Known rows, with every way that one mark hangs from another:
Q[B K[P[M] S]]: [-10.6   1.1 -17.6  14.6   2.9  36.5   5.2 -47.9  30.5  -6.9  27.8  28.5
  19.7  -2.9   7.3  36.0  -5.9 -17.9 -11.3  11.0  -3.0  -1.5  14.5  10.3
  17.1  -3.0   6.5]
C[K[P[M] S]]: [-10.5  20.9   9.5  -4.8  -5.2 -11.1  -0.3   5.3  19.6  -1.2   7.0  24.9
  47.2   3.6  -5.2  -5.4 -11.4 -34.0  25.2  -2.2   0.9  13.5  -1.0 -19.0
 -29.5 -10.0  19.8]
B[K[P[S]] Q]: [  7.0   5.5  26.1 -11.4  12.1   6.0  15.4   6.1  -5.0 -32.2  -8.4 -34.7
 -30.0 -18.5   1.8  -1.5  20.7  26.5  24.3  -5.8 -20.6  -4.2 -10.7  -4.7
  29.4   6.6  11.3]
Q[B]: [  4.9  -6.0 -23.9   2.0  25.0 -18.7  11.7  12.0  -3.6   4.1   4.0   7.2
  11.6 -10.2  -3.4   8.8  -4.9   7.5  -9.5   0.6  46.5   0.6   1.3  15.8
   1.8  -6.4 -10.2]
H[B[Q] K[P[M] S]]: [ -3.0  -9.3  40.4   5.8  -9.5  20.9  22.0 -45.1   8.4 -23.0 -37.4  10.0
 -34.8 -15.0   4.1  32.2 -19.8 -18.5   9.3  23.9 -27.7  -2.1  20.5  17.0
  -2.2  -9.6  11.7]
B[Q]: [ -6.4 -12.3   5.5 -15.0  13.8 -30.4  14.5  13.5 -20.0  -7.8 -19.4 -30.0
  -4.3  -3.5  -4.3 -19.5   9.1  24.8  19.0   8.7  26.3  -6.6 -15.8  13.4
   4.6 -21.5 -22.4]
B[K[P] Q]: [ -5.1 -17.2  50.0  -0.1  -7.5  18.3  32.1  15.6  -8.9 -36.1 -14.3 -23.6
 -25.8 -29.9  -5.3  -0.6  23.5  37.5  13.0   0.0 -14.4 -19.3 -14.9   0.9
  20.4  17.2   1.6]
P[M S]: [-16.2  28.0 -52.9 -16.6  28.4 -58.8 -36.7   0.8   2.9  38.2   0.8  -1.7
  23.9  18.0 -17.1 -29.2  13.6 -13.4  25.6  -4.6  34.3  38.2 -21.5  11.5
 -34.8 -22.1 -26.0]
Q[B[K[P[M] S]]]: [-12.1  -3.3  16.6  11.1 -11.0  27.2  19.2  -4.2  28.1   3.6  16.1  26.1
   6.1 -34.8 -11.3  34.1   8.5 -14.3   1.1  13.3   5.7  -1.4   4.0   6.2
  -3.7  11.8   9.7]
C[K]: [  4.5  12.5 -21.6   2.9  21.6 -33.8   6.6  40.9 -11.3  14.9   0.5  11.1
  25.8  13.3  -1.7 -39.8 -20.3   5.1   0.0 -15.9  23.4   1.7 -11.5 -18.4
  -8.8 -18.3   3.6]
C[K[P]]: [  9.6  16.7   0.6  -1.6   6.1 -19.2   2.5  28.5   4.9 -26.1  -2.4  12.0
  26.5  -2.9  -0.7 -20.8 -15.6   0.2   8.2 -20.3   4.2   7.1  -8.3 -18.5
 -13.3   3.6  20.0]
S[K]: [  1.8 -24.9 -33.4   2.1  -0.9 -16.9 -21.8  31.0   0.3   5.3  13.8  21.8
  -3.4  20.3  -4.1 -28.4   0.1  -1.8 -23.3 -11.7  17.3  -9.8  -1.4 -22.2
 -37.3  -9.5 -19.6]
H[B[K[P[S]] Q]]: [ 27.1  -1.4  33.6  -2.8  11.2  12.0  15.6  -4.1  -8.4 -28.1 -27.8 -39.3
 -49.2 -10.9   6.1  17.7   3.7   9.4   7.3  -2.4 -24.4  -1.4  19.3   2.2
  33.4  15.4  27.5]
P[M]: [-31.1   1.2 -21.9  -9.3  -0.1 -44.0 -13.5  11.9   0.6  29.3  -7.7   8.1
  24.2   4.7 -25.9 -23.6   5.8  -7.7   9.8   1.0  47.1  20.4 -25.3  16.9
 -47.3 -14.7 -36.2]
S[K P]: [  4.5 -24.6 -25.4  -5.6 -37.4 -35.6 -53.0  43.2   4.6   6.1  17.4  22.4
  18.9  12.6   1.2 -32.9  -0.1   5.4 -29.3 -16.0  17.1  -2.4  -1.9 -20.8
 -66.2  24.3 -33.2]
H[B K]: [ 12.9  -8.9  -5.3  12.5   6.6   8.9  13.6   9.1 -19.9   6.1 -26.7  21.7
 -45.6   0.7   2.6  -1.9 -33.7  -2.4 -30.2  -2.2   2.1  -2.2   0.9   9.6
  -2.2  -7.0   6.5]
H[B K[P[S]]]: [ 31.9   8.6  -2.4  -0.2  13.3   7.6  -4.8 -14.2  -6.6 -26.6 -26.4  18.1
 -41.4   1.9   7.1  16.2 -33.2 -14.3  -6.1 -11.7 -30.3  16.3  10.2   4.8
   0.6   6.3  26.4]
Q[B K[P[M S]]]: [ -2.1  18.8 -57.8  10.1  39.4  -3.7 -14.8 -46.4  28.9 -13.1  19.5  20.4
   8.3   8.9   8.7  13.6 -11.1  -7.4  -9.5  -3.2   1.0  25.3   8.9  15.1
  17.8   2.1  -4.1]
H[B[K]]: [  8.6  -9.2  20.6   8.4  -8.1  20.6  16.7  39.4 -21.7  19.3 -16.8  -7.3
 -37.6   7.1  -3.6   2.8  -5.6   3.2 -28.2  -9.2   3.0 -14.2   2.4  -0.5
   0.6  10.4  12.2]

Rows:
[  4.9  -1.5 -24.8  11.2 -17.6  22.0 -11.5 -10.8  -0.2  17.8  35.4  19.2
  26.2   5.8  11.9  11.9  -7.5  -1.0 -27.0   3.4   3.8 -18.5   7.3  -0.4
  23.7   2.8  -6.7] -> Q[B K[S[P]]]
[ 19.9  35.7 -20.5 -14.8  32.0 -35.2 -14.3  15.8   6.9 -14.9   5.4   0.5
  27.1   7.2   4.9 -20.4 -12.0 -10.5  17.1 -22.4  -8.3  22.2  -2.7 -20.0
  -1.0  -0.6  31.2] -> C[K[P[S]]]
[-20.2 -13.2  54.1  -3.8 -21.8  28.2  24.5  -5.4   6.5 -12.0  -4.7 -14.7
  -6.9 -26.6  -6.6  11.8  28.3   6.6  29.2  19.0 -15.0 -14.4  -6.2  -0.6
   2.0  -0.2   0.9] -> B[K[P[M] S] Q]
[-19.7   6.5   4.2 -18.2 -50.8 -25.3 -36.0  16.6   2.5  35.6  11.4   3.3
  52.4   5.0 -14.7 -14.6  13.4 -21.4  16.9   9.2  24.4  10.6 -24.5   4.0
 -61.8   2.3 -24.4] -> K[S[P[M]]]
[ -7.7   8.0 -18.9  -8.1  31.8 -15.3  -8.9 -44.5   6.0 -20.7  -5.0 -17.2
  -4.1  10.3   4.7 -11.5  12.4  18.1  19.2   0.7 -13.4  13.0  -3.1   9.0
  25.6 -10.6 -20.6] -> B[Q[K[P[M S]]]]
[ -9.3  19.5  -6.1  -2.0 -25.0 -40.2 -26.1  28.4   5.1  37.6  12.7  19.4
  61.3  13.5  -3.5 -30.6 -11.8 -21.4  11.2   1.9  19.5   8.2 -10.2 -15.8
 -43.9  -3.8  -9.9] -> C[K[S[P[M]]]]
[ -0.1  40.0 -30.5  -9.1  27.7 -51.3 -24.2   2.1  19.1  -3.8   3.7  14.3
  38.0   8.9   0.0 -26.9 -14.3 -21.9  27.5 -15.1   4.9  36.4  -5.7 -10.0
 -25.9  -6.1   9.5] -> C[K[P[M S]]]
[ -7.4   7.4 -74.3  -6.1  28.1 -54.5 -51.8  -1.3  22.1  34.3  12.2  16.2
  12.4  33.2  -5.8 -33.7   5.4 -22.6   0.4  -8.5  24.8  27.4  -1.8 -10.7
 -48.4 -16.2 -31.1] -> P[M S[K]]
[-23.7   5.9  19.3 -19.9 -33.3   2.2  -7.6 -10.7  17.4  -3.7   5.2  12.8
  39.8  -8.8 -18.3  14.9  11.9 -32.7  29.3   8.3   3.9  13.7 -13.3   3.9
 -43.9  -5.4   2.0] -> K[P[M] S]
[ -1.6 -13.9  45.7   7.4 -38.6   4.8   2.5   6.1 -12.2  22.6 -21.4 -20.6
 -20.0  -4.2  -3.2   9.7   5.0  -1.9  -1.8  12.8  -4.9  -8.7  12.8   5.7
  -9.6  15.7  -9.1] -> H[B[K[S[P[M]]] Q]]
[  5.8   3.5 -12.9 -11.5  28.7   0.2  -1.6 -29.5  -7.2 -31.7  -0.3 -28.3
 -10.9   4.8  13.4  -9.8  11.2  26.8  13.5  -7.3 -22.6   3.0  -3.8   0.9
  44.5  -7.0   0.3] -> B[Q[K[P[S]]]]
[  5.5  -6.5  10.6  12.7  -0.8  24.0  30.3  17.2  11.0 -22.8   9.1  12.5
 -14.2 -31.6  -3.6  24.5  -0.1  14.2 -17.7  -0.8  12.3  -8.7   0.2   3.4
   8.5  23.6  12.4] -> Q[B[K[P]]]
[ -5.9 -11.2  -1.1  -1.0  10.1  21.4  19.4 -12.2 -19.5   5.8   6.8 -18.3
  -2.3  11.6  11.4  -9.8  17.2  21.0   6.8  11.6  -7.4 -26.5  -7.1  -4.1
  49.6 -29.3  -4.6] -> B[Q[K[S]]]
[  9.3 -20.7  -0.2   6.9  15.9   5.2  16.8 -13.3 -25.8  -8.7 -25.9 -25.7
 -36.0  18.9   8.5  -2.0 -13.7  18.9 -21.6  -2.8  -6.9 -14.6  22.8  11.9
  46.7 -12.1  -7.2] -> H[B[Q[K]]]
[ -1.1   2.0  -8.6  -0.2 -32.8  20.1 -21.6   8.8 -18.4  28.0  26.2   8.8
  24.9  21.6   1.9 -13.4   6.2   1.5 -14.1  -4.4 -10.9 -14.9 -16.7 -15.7
   3.0  -1.9 -11.8] -> Q[K[S[P]]]
[-20.7  -6.7  -0.7   2.6 -16.8  -9.1 -13.8 -21.9  -6.1  15.2   6.4 -10.3
  16.2  11.8   4.5 -18.3  14.2  13.4   6.2  14.8  -0.9  -9.5 -12.9   6.4
   0.8 -14.8 -33.8] -> B[Q[K[S[P[M]]]]]
[  9.7 -14.0  41.5   4.7 -19.2  29.8  19.8  24.7  -9.3 -14.1 -20.4  -3.0
 -30.4 -11.3  -5.1  16.6  -5.0  -1.1 -15.9 -13.3 -18.3  -7.2   4.2  -1.9
  -2.1  27.0  24.9] -> H[B[K[P]]]
[  9.9 -16.0  48.6   1.8  -8.5  35.6  36.3  15.2 -22.0  15.4 -21.2 -32.1
 -40.1  -4.1   2.2  16.3   6.1   4.4  -6.3  10.5 -12.5 -27.0  16.1  -1.3
  34.1  -9.1  19.2] -> H[B[K[S] Q]]
[ 15.8 -16.4  19.6  -0.3 -14.3  16.2  -1.7 -13.5 -23.5   0.1 -14.3 -25.0
 -15.0  18.2  15.3   8.1  -7.6   6.6 -14.1   2.3 -17.7 -14.7  23.5   1.6
  27.5   2.6  -1.3] -> H[B[Q[K[S[P]]]]]
[-10.7   3.1 -31.5  16.3 -17.4   5.6 -21.0 -20.6  14.9  33.4  31.8  26.3
  33.6   8.1   5.5  10.7  -4.3  -6.3 -27.8  10.5  16.7  -3.0   6.1   5.7
  -1.1   3.9 -18.9] -> Q[B K[S[P[M]]]]
[ 16.1   9.1 -10.2   6.4  17.1  13.0   9.9   7.1  14.1 -13.3  14.7   5.2
 -11.0 -27.0   0.9  22.6   3.2   7.7  -5.0  -2.3   1.5   4.6   4.7   0.6
  18.0  22.1  21.2] -> Q[B[K[P[S]]]]
[ 23.8   4.5  21.4  -2.4  -0.9  20.9   2.4  17.7  -8.0  -9.0 -16.5 -12.5
 -34.7  -1.5  -2.6  18.5  -3.3 -11.3  -7.4 -15.9 -27.8   5.8  11.5  -4.6
   4.9  24.8  30.7] -> H[B[K[P[S]]]]
[ 12.2 -20.0  22.3   1.2   9.9  18.9  19.8 -24.7 -12.8 -35.4 -25.5 -21.7
 -34.5   7.8  12.9  12.3 -11.9  17.6  -7.5  -3.8 -24.4  -9.3  24.4   8.9
  35.5   1.4   5.9] -> H[B[Q[K[P]]]]
[  1.8  -3.6 -36.2  14.5  21.3  39.8  15.7 -17.5  -4.2  16.5  35.2  17.1
   9.7   9.6  11.0  17.8  -5.2  -0.7 -24.7   3.8   5.8 -19.2   9.0  -1.6
  46.9 -18.3  12.7] -> Q[B K[S]]
[ -4.0  11.3 -16.6   9.4  20.6  -6.6   0.5 -10.2  26.8  -0.9  10.9  14.4
  -6.5 -25.9  -7.2  18.0   2.9  -4.8  -2.1  -2.1  16.6  17.3   2.2  11.3
  -3.8  20.4   2.1] -> Q[B[K[P[M S]]]]
[-19.7   1.8 -18.0   3.6 -33.0   2.1 -34.4  -4.8  -0.1  39.7  24.8  19.8
  35.9  26.2   1.7 -15.2  13.4  -6.0 -15.9   0.8   0.1   0.0 -18.5  -3.1
 -18.9  -4.0 -26.4] -> Q[K[S[P[M]]]]
[ -4.1 -17.4  61.3  -8.3 -22.3  45.9  37.4   9.5  -7.7 -26.0  -0.1 -26.8
 -17.6 -31.3  -3.5  16.0  28.6  17.3  22.3   9.7 -26.5 -26.5  -8.2 -13.0
  26.7   3.0  22.0] -> B[K[P S] Q]
[  6.0   1.6  27.3   0.2  12.7  -2.1   6.6 -15.4   1.4 -15.4 -31.6 -29.1
 -38.7  -9.8   0.8  13.1   1.4   4.6  14.9  -0.8 -20.8   8.5  24.3   9.8
   5.0  16.7   6.3] -> H[B[K[P[M S]] Q]]
